What can hang from each mark
R: J
P: Q V
F: T
G: Q
U: E G T Z
T: F U Z
J: Q
E: K U
K: E
Z: T U

Every row comes from one small tree of marks. Brackets hold a mark, then the marks that hang from it, in alphabetical order. Every link used is in the known rows. Which tree was each row made from?
Known rows
[F [T [Z [U [E K] G]]]]: [ 1.32  2.39 -0.92 -3.61 -1.11 -2.82 -2.46  1.40  4.13 -0.94  1.05 -1.32
  1.00  1.89 -1.55 -1.75  0.02  0.34 -1.31 -2.85 -1.27 -0.62 -2.50 -1.00
  2.97]
[P Q V]: [-2.32 -2.27 -0.65  4.07 -2.59 -0.87 -2.91 -4.57 -5.05  1.80  2.10 -4.34
  0.63 -0.34 -2.03  4.57 -4.97  2.40 -2.83 -4.08 -3.67  0.10 -2.43  5.65
 -0.71]
[U G [T F Z]]: [-1.68  1.27  1.12  1.13  1.28  1.75  0.37  2.26 -0.60  0.02 -1.39  4.71
  1.25 -1.64  3.00 -0.71  2.49 -1.63  4.39  2.62 -0.57 -1.04 -0.89 -0.25
  1.60]
[T F [U G Z]]: [-0.27 -1.27  1.90  1.07  0.68  2.70  1.81  1.86 -1.45  2.38 -1.56  2.40
  2.02 -2.03  2.64  0.49  2.90 -1.40  2.67  1.11  1.98  4.29  3.33 -1.81
 -2.87]
[P Q]: [-3.03  0.05 -0.02  0.06 -2.64 -1.89 -1.39 -5.89 -1.01  0.49  1.34 -4.20
 -1.55  0.22 -3.61  4.35 -2.44  1.68 -3.06 -7.81 -3.29 -0.13 -3.86  4.00
  1.80]
[U [E K] T]: [ 0.03  0.39 -2.47 -0.50 -0.04 -0.52  4.50 -1.78 -0.04  1.30 -3.05  1.26
 -3.82  3.24 -0.30 -2.10 -3.13 -0.73 -1.63  0.11  0.15 -3.87  2.22  3.33
 -1.92]
[F [T [U [G Q]] Z]]: [-1.12  2.42  0.51 -4.13 -1.11 -2.20 -2.73  2.91  0.69 -0.03  0.00 -1.63
  2.35 -4.09  0.43  1.16  2.75  0.95  0.45 -0.90  0.90  1.00 -4.24 -1.75
  2.48]
[K [E [U T]]]: [-2.91 -3.63  0.55 -0.48 -2.83  3.08 -0.18  0.37 -1.51 -0.31  0.40 -5.63
 -3.19  1.75 -3.26 -0.86 -0.73  1.01 -3.49  0.39  0.68 -2.91 -0.53  3.07
 -0.33]
[R J]: [-3.21 -0.40  0.86  0.79 -1.16 -3.04 -2.19 -1.71 -0.83 -2.08  0.87 -4.18
  1.00  0.75 -1.08  1.03 -5.04  2.04  6.00 -5.09 -1.56 -1.40 -0.83 -0.25
 -0.07]
[T F [U E [G Q]] Z]: [ 1.20  1.38  1.11  1.30  2.20  0.45  2.14  1.91 -0.24 -0.94 -2.73  1.70
  2.04  2.26  3.35  5.60  3.28 -2.78  2.74  1.61  4.15  3.97 -0.54 -3.81
  2.63]
[K [E [U [Z [T F]]]]]: [-2.46 -3.88  0.05  2.11 -0.55  2.78  0.34 -1.43  1.01  0.11 -0.11 -5.38
 -2.05  2.88 -3.14 -1.90 -0.17  0.44 -4.37  0.24 -0.35 -0.48 -0.87  2.85
 -0.38]
[E K [U [G Q]]]: [ 3.89  3.27  2.83 -6.50 -1.18 -6.83 -2.96  0.02 -3.60  1.82  4.47 -0.79
  0.93 -0.41 -0.81  0.43  0.76  0.86  4.49  2.97 -0.16  1.10 -0.65 -0.34
 -0.33]
[F [T [U [E K] G] Z]]: [ 0.55  3.13 -0.19 -4.03 -1.03 -1.34 -1.43  3.54  1.44  1.29 -0.55 -0.16
  1.25  1.25 -0.56  0.66  0.74 -0.54 -0.72  0.33  1.21  1.12 -3.15 -2.13
  2.26]
[F T]: [-3.75 -1.69 -1.45 -1.28 -2.80 -0.87 -3.19 -0.21  2.23  0.04  1.77 -3.33
  1.28 -0.77 -3.62 -2.70 -0.82  2.60 -3.16 -2.97 -2.44 -1.34 -3.85  0.14
  2.18]
[K [E U]]: [-2.07 -3.59  1.57 -0.62 -3.55  1.43 -1.87 -0.41 -0.62 -0.64  1.94 -7.54
 -1.71  3.60 -4.71 -0.19 -0.61  1.12 -2.74 -0.94 -0.45 -1.31 -1.79  1.83
  1.84]
[F [T [U E G] Z]]: [-0.74  1.50 -0.66 -2.32 -1.00  1.48 -1.62  4.04  1.19  0.38 -0.49 -0.85
  1.26  0.05 -0.52  1.44  0.70 -0.03 -2.49 -0.24  1.76  1.05 -3.67 -2.82
  2.46]
[R [J Q]]: [-1.03  1.52  0.28  0.51 -0.71 -4.81 -3.19 -2.80 -1.16 -2.42  0.16 -4.21
  1.56 -1.44  0.68  2.77 -2.19  1.82  5.08 -5.19 -2.25 -4.76 -0.12  1.42
 -0.76]
[Z U]: [ 0.23 -2.26 -0.25  0.47 -3.23 -1.16 -2.24 -2.11  1.21 -2.62  3.09 -4.07
  0.03 -0.99 -3.86 -0.69 -2.59  2.54 -1.79 -5.36 -2.22 -0.26  1.95  0.17
  0.62]
[T F Z]: [-2.37  0.10  0.07  2.78  0.44 -2.33 -1.52 -0.50  1.84 -3.04  1.61 -2.19
  4.39  5.31 -1.68  0.41  1.89 -0.47  3.86 -3.58 -1.59  1.89 -3.09 -0.86
  6.60]
[T Z]: [-1.41  2.26  0.17 -0.73 -1.05 -3.72 -2.26 -0.66  0.94 -2.85  1.94 -4.46
  2.65  2.51 -3.12 -0.43  0.11  0.73  3.46 -5.29 -2.54 -0.59 -4.05  1.06
  6.42]
[F [T U]]: [-3.35 -1.85 -1.04 -1.77 -3.27  0.37 -2.75  1.56  0.35  0.74  1.29 -3.25
  1.32 -2.18 -3.24 -0.53 -0.61  2.58 -3.84 -1.71  0.16  1.14 -2.13 -1.29
  0.44]
[U E [G Q] [T F] Z]: [ 0.79 -0.77 -1.65  1.45  5.68  4.55  8.57 -0.69  0.89  2.20 -7.94  5.26
 -3.81 -3.27  8.53 -1.94  3.07 -3.06  0.68  1.67  3.48 -2.86  4.50  2.53
 -6.24]
[G Q]: [-1.19 -0.31  0.22 -1.19 -0.81 -4.92 -0.01 -4.07 -0.11 -1.27 -0.10 -4.09
  0.28 -3.05 -0.56  0.12  0.39  1.85  1.68 -3.63 -1.84 -1.82 -1.84  2.19
  2.09]
[Z [U [E K]]]: [ 3.11 -0.58 -1.07 -0.55 -2.16 -2.27  0.61 -2.80  2.07 -1.32  1.13 -2.60
 -1.71  3.67 -3.22 -0.52 -3.83  0.70 -2.69 -4.16 -1.05 -0.40  3.39  0.44
 -0.18]
[Z [U E G [T F]]]: [ 1.31 -3.14 -0.95  3.00  0.06  5.36  2.37  0.23  0.82 -0.72 -1.45  3.77
 -2.51 -0.65  1.67  0.22 -1.69 -0.58 -3.24  1.13  1.32 -1.08  4.77 -1.49
 -3.11]
[T F [Z U]]: [-0.57 -0.89 -0.27  2.86 -0.15 -1.84 -1.85 -0.57  2.90 -4.53  2.60 -2.65
  3.83  4.38 -2.00  0.65  1.09  0.23  2.01 -5.28 -1.05  2.66 -0.08 -1.69
  4.83]
[F [T [Z [U [E K]]]]]: [ 0.35  1.59 -2.15 -2.75 -1.37 -3.46 -2.08  0.38  4.50 -1.83  1.31 -3.67
  0.97  3.58 -2.93 -2.11 -0.73  1.06 -2.54 -4.98 -1.02 -0.67 -2.28 -0.01
  3.26]

Which tree is each row?
[ 1.20  0.71  1.46  1.13  0.90 -2.64 -1.50 -0.45  2.38 -3.59  1.22 -0.25
  3.41  0.74  1.10  1.58  3.06 -0.66  4.23 -2.68 -0.57  2.06 -0.26 -1.94
  4.08] => [T F [Z [U [G Q]]]]
[-1.01 -1.68 -0.74  4.80  1.05  1.87  1.09 -2.05 -0.48  1.13 -2.46  3.60
 -0.87 -2.62 -0.23  3.79 -2.18 -0.13 -5.01  6.17 -0.01  1.56 -1.62 -2.25
 -0.20] => [Z [T F [U E [G Q]]]]
[ 0.38  1.17 -0.63  1.70  4.14  2.31  4.88  0.35  0.43 -0.52 -5.45  4.80
 -1.64 -0.25  6.02  1.74  2.75 -3.03  1.76  2.96  2.74 -2.37 -0.23 -0.16
  0.43] => [U E [G Q] [T F Z]]
[ 1.34  0.22  0.94 -2.64  0.02  1.56 -1.88  2.14 -3.06  1.08  3.81 -1.94
  0.65 -2.09 -0.39 -1.14  0.76  1.20  0.99 -0.15  1.12  1.38  0.71 -0.43
 -2.46] => [E [U G Z]]
[ 1.50 -0.14  0.18  3.01  1.04  0.96 -0.34  0.60  2.97 -3.22  0.60  0.66
  2.20  5.08  0.26  1.94  1.08 -1.71  1.18 -2.11  0.32  2.24  0.32 -3.23
  4.01] => [T F [Z [U E G]]]
[-1.40 -0.15 -0.18 -3.42 -1.37  1.55 -1.02  2.79  0.52  2.62 -0.62 -0.88
  0.84 -5.06  0.32 -2.12  1.38  1.08 -1.64 -0.81  0.67  1.05 -0.54 -0.66
 -2.45] => [F [T [U G Z]]]
[ 2.12  2.61  1.49 -5.18 -1.33 -2.61 -1.94  2.14 -4.80  2.74  3.72  1.95
 -0.70 -0.78 -0.72 -1.34 -0.64  0.71  2.86  4.65  0.43 -0.38  1.24  0.35
 -2.77] => [E K [U G T]]
[ 2.06  0.17  0.27  2.27  1.90 -0.71  0.42 -0.50  3.03 -3.59 -0.34  0.23
  1.94  3.45  1.72  2.56  2.10 -1.59  1.81 -2.50  0.84  1.66  0.24 -2.56
  3.62] => [T F [Z [U E [G Q]]]]
[ 0.67  1.26 -0.63 -4.10 -1.56 -3.58 -1.31  0.55 -4.09  1.05  4.13 -1.42
 -0.68  1.81 -2.93 -1.81 -1.64  1.83  0.92  1.32  0.64 -0.35  1.50  1.81
 -2.27] => [E K [U T]]
[ 0.22 -0.59 -3.55  1.20  3.87  1.37  8.59 -1.63  1.76  2.18 -5.79  2.69
 -3.26  4.37  3.45 -4.81  0.05 -2.63 -0.15 -1.46  1.95 -1.93  5.54  4.53
 -5.29] => [U [E K] [T F] Z]
[-3.50 -0.42 -1.38  2.71  1.02  0.45  1.10  0.15  0.16 -2.05 -0.82  0.38
  1.27  1.53  0.30 -1.33  1.09 -0.17  2.20 -1.58 -0.19 -1.17 -0.68  1.44
  2.33] => [U [T F Z]]
[ 0.83 -1.06  0.63 -0.37 -2.01  1.91 -0.73  0.17 -0.44 -0.59  0.78  1.68
 -1.80 -5.71  0.31 -1.32 -1.50  1.31 -0.64 -0.46 -1.06 -2.30  3.53  0.25
 -2.74] => [Z [U G T]]
[ 2.89  2.66  0.82 -2.60  1.28 -3.24 -1.36  0.03 -1.93  3.00  3.24  2.05
  0.61  0.48 -0.73 -2.37 -0.07  0.05  1.49  4.19 -0.99  2.21  0.61  0.42
 -2.84] => [E K [U G [Z [T F]]]]
[ 2.83  1.52  0.72  1.26  0.91 -2.03 -0.12  0.18  3.22 -2.30  0.58  1.33
  2.13  6.24  0.19  1.11  1.09 -2.27  2.84 -1.70 -0.24  2.30  0.78 -2.51
  3.73] => [T F [Z [U [E K] G]]]
[ 3.03  2.98 -0.94 -2.94  3.07  1.43  7.15  0.14  0.36  4.41 -6.15  5.18
 -4.67 -1.25  5.19 -4.74  0.18 -3.09  1.63  1.50  0.93 -3.78  4.55  4.27
 -6.08] => [U [E K] G T Z]
[ 1.11 -2.93 -1.46  6.29  0.39  3.72 -0.46 -2.66  2.58 -0.77 -0.01  4.07
 -1.74 -0.46 -1.84  1.45 -4.23  0.26 -7.21  3.78 -2.09  0.44  0.78 -2.76
 -0.36] => [Z [T F] [U E G]]
[ 0.11 -2.25  0.13  4.86 -0.78  1.09 -2.92 -2.59  1.87 -0.84  1.81  3.49
  0.17 -3.65 -2.39  0.19 -3.14  1.37 -4.32  3.24 -3.97  0.68 -0.01 -2.19
  0.25] => [Z [T F] [U G]]
[ 0.72 -0.25 -0.09  0.08  2.53  0.37 -0.87 -0.47 -2.28  0.86  2.00  0.14
  0.23 -4.15  1.02 -0.22  1.18  1.20 -0.93  3.07  0.88  1.36 -0.50 -0.40
 -2.71] => [E [U [G Q] [Z [T F]]]]
[ 1.76  3.12  0.06 -0.08  2.67  0.21  3.98  1.49  0.67  1.51 -3.93  6.44
 -1.01  4.36  3.89 -0.68  1.11 -3.95  3.63  4.14  0.94 -1.51  0.88  0.04
  0.53] => [U [E K] G [T F Z]]
[-0.10  0.77 -1.37 -1.71 -1.10  0.18 -2.82  1.81  3.91 -1.87  1.15 -2.13
  0.95  0.59 -1.66 -1.01 -0.14  0.96 -3.04 -3.34 -0.68 -0.79 -2.99 -1.67
  3.16] => [F [T [Z [U E G]]]]
[ 4.51  3.97  1.97 -7.10  1.03 -6.22 -0.27 -0.07 -2.64  2.67  2.56 -1.05
  0.25 -1.59  1.46 -2.02  2.21  0.07  5.06  0.58  0.74  0.98  1.63  1.79
 -3.32] => [E K [U [G Q] Z]]
[ 1.80 -2.79 -0.86  2.02  1.17  3.34  3.29 -1.12  0.75 -1.03 -2.70  3.36
 -2.92 -2.67  3.55  1.00 -0.25 -0.51 -2.47  0.75  2.01 -1.80  4.76 -0.86
 -3.56] => [Z [U E [G Q] [T F]]]
[-0.85 -0.58 -0.94  3.53  0.84  1.75  1.72  1.72  0.24 -2.17 -1.04 -1.29
  2.65  6.81 -0.67  4.50  0.87 -1.75 -0.15 -1.54  3.54  4.51 -0.25 -3.21
  3.65] => [T F [U E] Z]
[-1.27 -0.57  0.21  0.88  2.92  3.98  4.21  0.96 -0.17  2.62 -3.95  5.13
 -0.88 -4.60  5.49 -4.37  2.91 -1.65  3.22  1.33  0.32 -1.58  3.75  2.39
 -4.95] => [U G [T F] Z]
[ 3.12  5.34  1.61 -6.71  0.77 -6.03 -1.14  1.69 -4.12  0.87  2.50  0.93
 -0.02 -1.40  1.45 -0.17  1.84  0.12  5.40  3.20  1.39 -0.63 -0.49  1.11
 -0.80] => [E K [U [G Q] [T Z]]]
[ 2.68 -0.74 -0.74  3.95  0.21  0.11 -0.17 -3.22  2.84  0.48 -0.12  4.82
 -1.71  1.29 -1.83  0.44 -4.39 -0.46 -5.37  4.49 -2.82  0.58  1.33 -1.86
 -0.64] => [Z [T F] [U [E K] G]]
[-1.78 -1.96  2.19 -0.10 -1.08  3.49 -0.48  2.34 -0.97 -0.13 -0.22 -2.29
 -1.38  2.49 -0.55  0.05  2.09 -0.96 -0.20  2.88  1.21 -1.39 -1.34  0.97
  1.28] => [K [E [U G [T F Z]]]]
[-1.23  0.35  0.49  1.80 -1.91  0.47 -2.29 -1.03 -1.86  1.60  0.43  1.75
 -0.47 -5.85 -3.00  1.66 -3.45  1.71 -3.74  4.74 -2.80  0.55 -2.75 -0.81
  0.45] => [Z [T [U G]]]
[ 0.22 -0.72 -0.14  1.06  1.40  2.50 -1.93  0.86 -2.13  1.23  3.28  0.47
  0.56 -2.14 -0.88 -0.99 -0.20  1.15 -1.86  3.21  0.14  2.03 -0.42 -1.08
 -2.30] => [E [U G [Z [T F]]]]
[-2.21 -1.59  0.43  4.38 -0.81  1.69 -1.71 -0.97 -1.20  1.59  0.18  3.59
  0.94 -3.28 -2.10  2.27 -2.21  0.72 -3.28  5.91 -1.96  2.47 -1.93 -2.41
  0.60] => [Z [T F [U G]]]
[ 0.21 -1.51 -1.66  2.64  4.36  7.16  7.19  0.92  0.68  2.65 -6.38  5.95
 -3.22 -0.70  6.23 -2.99  1.43 -3.16 -0.42  1.93  2.64 -2.01  4.64  1.59
 -5.60] => [U E G [T F] Z]
[-0.47 -1.69  1.66 -2.81 -0.09  2.65  2.34  0.42 -1.21  1.30 -2.60 -3.58
 -4.11 -2.66  1.80 -2.06  2.41 -0.37 -0.72  1.12  1.85 -3.30  0.94  4.22
 -3.46] => [K [E [U [G Q] T Z]]]
[ 0.50  1.97  0.56 -3.09  0.85 -0.32 -1.65  2.54 -4.37 -1.11  2.58 -0.60
  0.04 -3.83  1.26  1.42  1.73  1.25  2.13  2.20  2.46 -0.96 -1.50 -0.33
 -0.29] => [E [U [G Q] [T Z]]]
[-1.14 -2.02  2.55  1.71 -1.53  2.17 -0.95  1.86 -2.27  1.65  0.43  2.63
  2.70 -0.97  0.44  2.99  1.29 -0.72  2.03  3.26  1.10  4.35  1.16 -4.05
  0.02] => [T F [U G]]
